Each row was made from one small tree. The marks that hang from a mark follow it in brackets, in the order of their numbers. Every link used is in the known rows. Write each row's tree.
Known rows
J980[J244[J961] J383]: [ -3.0   5.8 -23.5 -19.8 -11.0  -9.3  -0.8   5.8  -3.4  -8.2   0.6 -12.9
  -4.9  -2.7  21.9  11.2   3.5  -7.9 -10.8   0.7   0.7]
J726[J383 J980]: [  8.5 -15.2 -17.3  34.3   9.1   6.3 -13.2   3.9  -0.5  -3.7   7.9   9.2
   5.8  -8.1 -15.0   9.3  16.4   2.3 -14.5   4.6   3.5]
J980[J383[J726 J961]]: [  0.9  10.4   4.1   5.8 -18.6 -12.4  12.7   0.6  -0.2  -5.6   8.1  -1.7
  -5.1  -6.5  -7.1 -21.6   1.5  -1.8 -10.9  -7.4  -6.6]
J856[J980[J244 J383[J961]]]: [ -5.8  21.6  -8.9 -18.7  35.4 -13.9  10.8  12.0   0.4  -7.7 -17.3  -5.0
  -6.4  -9.5   4.1   4.0   2.0 -12.9   0.2 -10.2   3.1]
J726[J383[J856 J961] J980]: [ 11.4 -17.9   4.3  27.3   7.1  -4.9   0.6  -6.1   2.8  -1.2   2.2  13.3
  -2.3   4.1   2.5  14.9   3.2  21.8  -5.7   0.7  -1.8]
J726[J383[J961[J980]]]: [ 18.7  10.5   8.6  -0.8  -2.8  -2.9   0.5  -4.2   2.0  -2.0  -7.9   2.1
  -0.4  -1.6  -5.2  -5.5   4.8  18.9  -4.5 -13.0 -12.8]
J726[J980]: [ -2.1  -6.8 -10.4  29.0  22.4  11.5  -7.3   3.9  -4.0 -17.1  -1.4   5.7
   5.3   1.7  -6.3  12.6   6.8  -4.9 -11.0   3.0   8.6]
J244[J726[J383 J980] J856 J961]: [  7.3 -29.5 -10.1 -13.5  45.0  15.3 -42.7  25.4   5.3  12.6  26.5  -6.2
   6.7   2.6 -30.4  23.5   3.2   1.8 -20.0  19.0  13.5]
J244[J383[J856 J980] J726]: [ -2.6  -6.1   7.1  -1.1 -23.7  -0.9   0.9 -14.6   3.4   8.8  13.0   5.8
   3.6   2.6  -6.5   1.2 -14.7   8.6  18.6   6.9   0.3]
J961[J980[J383[J726]]]: [  0.4  13.4  -2.0 -13.5 -33.9   2.7   6.9  -2.4  -0.5   6.5  -2.5   1.1
  -3.7 -13.0  -1.4 -28.2   6.4   1.8  -8.0 -10.9 -14.4]
J726[J383[J856] J980[J244]]: [  3.1 -15.0 -21.5  26.4 -31.7  -1.3  -5.7 -13.2   1.2  15.4  -7.4   6.7
   1.2   1.4  27.8  19.0   8.8  14.9   1.9   6.8   4.0]
J726[J980[J244[J856]]]: [ -5.8   3.9 -28.7  -8.0   8.4  13.0 -20.3   2.7  -0.4   0.3  -9.0  -2.1
   7.8   7.8   6.2  25.9   9.1  -2.8  -6.8   4.6  19.4]
J244[J856[J980] J961]: [ -4.1   0.2  -0.6 -46.2  52.2  17.9 -13.0  24.0  -7.0 -13.6 -10.7  -9.1
  -0.1   8.3 -27.5  16.8  -9.8 -23.4   0.7  10.3   9.2]
J244[J383[J856] J726 J961[J980]]: [  7.4 -14.5  12.7 -22.7   5.7   7.8  -2.8 -11.9   5.5  -0.7   6.4  -7.6
  -1.1   8.3  16.4   1.3 -16.3  12.9   9.1  -1.5  -6.6]
J961[J980[J244[J383]]]: [  6.6  19.7 -22.3 -13.8 -18.3   5.0   7.5 -26.1   1.8  -1.9 -20.5  -3.8
   4.4  -4.6  26.9   1.3   4.5   8.5   0.6 -13.5  -2.6]
J961[J980[J244]]: [ -1.4  23.9 -10.6  -5.4 -27.2   4.8   0.3 -11.8  -2.6  -0.5 -25.3  -5.8
   2.3   8.1  25.4  -0.1   5.6   6.0   6.1 -11.6  -3.1]
J980[J244[J726]]: [ -8.4   4.4  -3.2  23.9 -15.0   0.5 -13.6   3.3  -0.3   0.0  -2.4 -15.5
   7.2  13.8  11.0  -1.3   0.7 -11.7  10.6   4.3   8.1]
J961[J980[J244[J726 J856] J383]]: [ -1.9  13.6 -12.5 -45.0   1.1   1.6 -20.1   9.8  12.0  12.6  -1.7 -11.4
   3.6  -3.1  -2.3  -0.7   4.2   1.5   7.4  -5.6   2.9]
J980[J383[J726 J856 J961]]: [ -0.3   2.3  17.5   4.7 -38.4 -14.5  21.3  -9.2   1.0  -0.9   1.7   1.6
 -10.2   1.3   6.8 -19.3  -6.7   8.0   5.3  -8.0 -12.1]
J980[J383]: [  1.1   2.0  -9.6   6.5  -5.2  -6.7   5.8   9.3   1.2 -22.4   4.0   2.2
  -0.7 -10.1 -15.2  -5.6   5.9 -10.3   2.3  -1.3  -4.6]
J383[J726 J856 J980]: [-10.1   7.2  16.0  -3.2 -79.0   0.8   8.7 -13.8  -9.1  21.1  -3.0   6.5
  -3.2   9.5  10.3 -12.9 -10.4  11.2  12.7   6.4  -7.0]
J726[J383[J856] J980]: [  6.6 -25.1  -5.6  32.3 -12.0   3.9  -4.8  -3.5   0.6   2.0   1.8  12.5
   1.4  -0.8  -0.3  11.8   7.9  12.5   2.0   7.1   0.1]
J980[J383[J856 J961]]: [  3.8  -0.3  11.5   0.4  -5.1 -17.8  20.7  -4.6   4.1 -19.0  -0.5   3.2
  -9.0   1.8   1.3  -0.3  -6.2   3.5  12.3  -8.9 -10.3]
J383[J726]: [ -4.1   4.2   5.1  21.5 -44.8   7.1   2.3  -5.9  -7.7  -3.4  -2.3  -4.2
   1.9   7.8  -4.1 -22.2   3.5  -6.5   0.1   3.0  -3.6]
J856[J244[J383] J980]: [ -5.9   5.1  -2.6  -1.7  71.1   7.5  19.0   5.1  -1.7 -18.9  -7.1   9.1
   5.9 -22.7 -24.7  -7.9   2.9 -34.2  13.2   0.1   2.7]

Which tree is each row?
[  7.9   0.9  -2.3  -9.5  -6.5  -5.5 -22.5   5.0   8.7  17.9   6.0 -13.7
   5.6  11.1 -10.9   6.8   2.2   3.8   6.2   3.3   9.1]	J980[J244[J726[J383[J961]] J856]]
[ -0.9   2.7  26.9  17.3 -49.2  -3.4  16.3 -14.6  -5.4   0.3  -7.5  -2.3
  -6.6  19.6  13.9 -18.4 -10.4   8.0  10.9  -3.3  -8.7]	J383[J726 J856 J961]
[ -1.7   3.0   4.4  28.1   7.9   5.6  -1.2  -4.3  -6.1   0.2   0.8   3.7
  -0.3   6.1   3.3  -5.3   3.0   7.6 -25.0  -3.9   5.6]	J383[J726[J980] J961]
[  4.2  -1.8   2.5 -56.2  34.3   7.3 -22.5  24.0   9.5  -0.6  13.1 -11.8
  -0.7  -1.4 -20.7   4.7  -5.1  -0.5  -4.8   0.6  -1.2]	J244[J726 J856 J961[J980[J383]]]
[  9.6   7.1  -0.7 -20.9 -10.1   4.6   3.8 -14.0   2.1  -2.6   3.5  -2.6
   1.4   2.3 -17.0  -9.4  -5.6   1.8  -8.0  -4.8   3.7]	J244[J383[J726 J961] J856]
[  1.3   1.7 -10.0 -30.7 -66.4  -8.7  -4.2 -10.1  -6.9  29.0  -0.3  -0.5
  -5.1   5.5  33.5  22.1  -5.3  17.4   3.7  10.3  -6.2]	J726[J383[J856 J980[J244[J961]]]]
[  2.4  -0.5  -7.9  15.1  43.0  -7.8   1.4   9.9   3.2 -19.6   7.1   7.5
  -2.1 -10.4 -10.8  11.3   7.7   7.2 -22.8  -8.5   5.0]	J726[J980[J383[J961]]]
[  9.8  -3.5  11.8  11.8  -9.2  -7.7  20.4 -22.5   1.9 -20.3  -4.0   2.5
  -3.0   7.0   6.3   1.6 -10.6   9.9  11.2  -7.8  -5.1]	J244[J383[J856 J961]]
[ -2.3 -17.8  11.9  18.8  43.6 -10.5  -4.5   8.1  10.4  -5.5  16.5   4.7
  -3.4   0.4  -2.1   8.4  -3.6  11.7  -0.7  -2.2   4.9]	J244[J726[J980[J383[J856 J961]]]]
[ -2.2  10.3 -23.3   7.6 -54.6   0.4  10.5 -25.6  -3.2  10.8  -4.0  -7.8
   2.7  -3.0  25.5 -14.9   3.9  -2.4  -6.2  -2.2   2.2]	J980[J244[J383[J726]]]
[  2.8 -12.9   6.7   4.4  -2.9   2.6   5.7   5.4  -2.7   1.6 -12.6   6.6
  -2.4  -2.4 -12.8  -2.6   0.2 -10.4  23.8   8.5  -5.6]	J726[J383[J856[J980]]]
[ -1.6  -2.6   3.1 -32.1 -60.4   1.6  11.2 -23.2  -8.0  16.5   9.9   3.6
  -5.8   0.2  17.6  -2.6 -16.9  13.2  -5.4   7.0  -6.4]	J244[J383[J726 J856 J980] J961]
[ -5.2 -14.6  -8.6  22.0  44.1   0.7 -17.2  18.6   7.9  -8.2  18.3   2.2
   4.8 -12.0 -22.0   3.5   8.7  -7.6 -12.5   5.0  10.1]	J244[J726[J980[J383]]]
[  0.8 -24.9  -0.1  21.9  69.4   7.5 -20.4  24.2   4.0   6.3  29.7   3.6
   8.0 -13.6 -17.0   9.6  10.0 -10.6 -19.9  14.9   5.3]	J856[J244[J726[J383 J980] J961]]
[  2.2 -11.6   9.0  31.7  27.0   1.0  -6.1  17.8   6.1   1.2  19.3   3.0
  10.4 -12.4 -31.4 -17.1   9.7 -21.9  13.7  10.5  -4.3]	J856[J244[J726[J383]]]
[-12.2 -15.0  10.8  10.4  13.6  11.5   7.7  -0.8  -5.8   7.8   8.9   7.9
  -2.6   2.0  20.4   0.0  -2.3  -4.2 -10.0   8.7   1.7]	J383[J726[J980] J856[J244[J961]]]
[ -3.9   1.7   8.2  10.0  10.8  -1.4  -8.2  13.9   3.5  21.9  22.9  10.1
   9.3 -19.9 -30.5 -11.3   6.6 -11.0  10.1  11.4  -3.9]	J856[J244[J726[J383[J980]]]]
[ -9.8   7.6  31.8   1.8  57.7  -2.3  25.8   7.5  -2.6 -14.0 -16.3   8.9
  -4.4   2.3  -4.8  -3.7  -8.0 -21.5  29.6  -5.5  -3.8]	J383[J856[J244 J980] J961]
[ -3.8   3.7  24.5   1.4  28.1  -1.2  15.7   3.3  -5.1 -14.5 -21.7   1.9
  -6.4  14.6   1.2   1.3 -12.5  -7.4  22.1  -4.5  -0.9]	J383[J856[J980] J961]
[ -3.4  23.2 -13.3 -18.3 -54.5  -3.1   6.5 -11.5   1.0  18.1 -14.6  -4.2
  -3.2 -10.6  29.9 -20.6   8.2   3.7  -8.1 -13.4  -9.2]	J961[J980[J244 J383[J726]]]
[ -3.7  -6.0  17.4  27.5 -13.3   1.7   6.4 -12.0  -3.6   4.3  -2.8   7.1
  -4.2  14.9  16.6  -3.5  -5.6  16.2  -7.1  -3.0   2.4]	J383[J726[J980] J856 J961]
[ -6.3  31.3  -2.4  -9.3 -29.8  -9.6   3.5  -9.6  -7.2   5.6 -12.3  -2.7
  -0.4   8.4  20.5  11.9  -4.8   9.8  -1.5  -7.6   2.5]	J383[J961 J980[J244]]
[ -6.8  -1.1 -13.0 -18.1  46.7   6.8 -11.2   5.6  -1.7   3.4  -1.0 -18.1
   2.4  -0.5   9.1   6.9  -6.5 -19.2  -2.7   7.1  13.6]	J856[J980[J244[J383 J726 J961]]]
[ -1.2  12.6   4.4 -16.5  54.1  -9.1  11.7  18.5   0.2 -21.6  -7.6   1.7
  -6.0 -11.8 -24.2  -3.2  -0.7 -16.4   0.2  -8.4   0.1]	J856[J980[J383[J961]]]
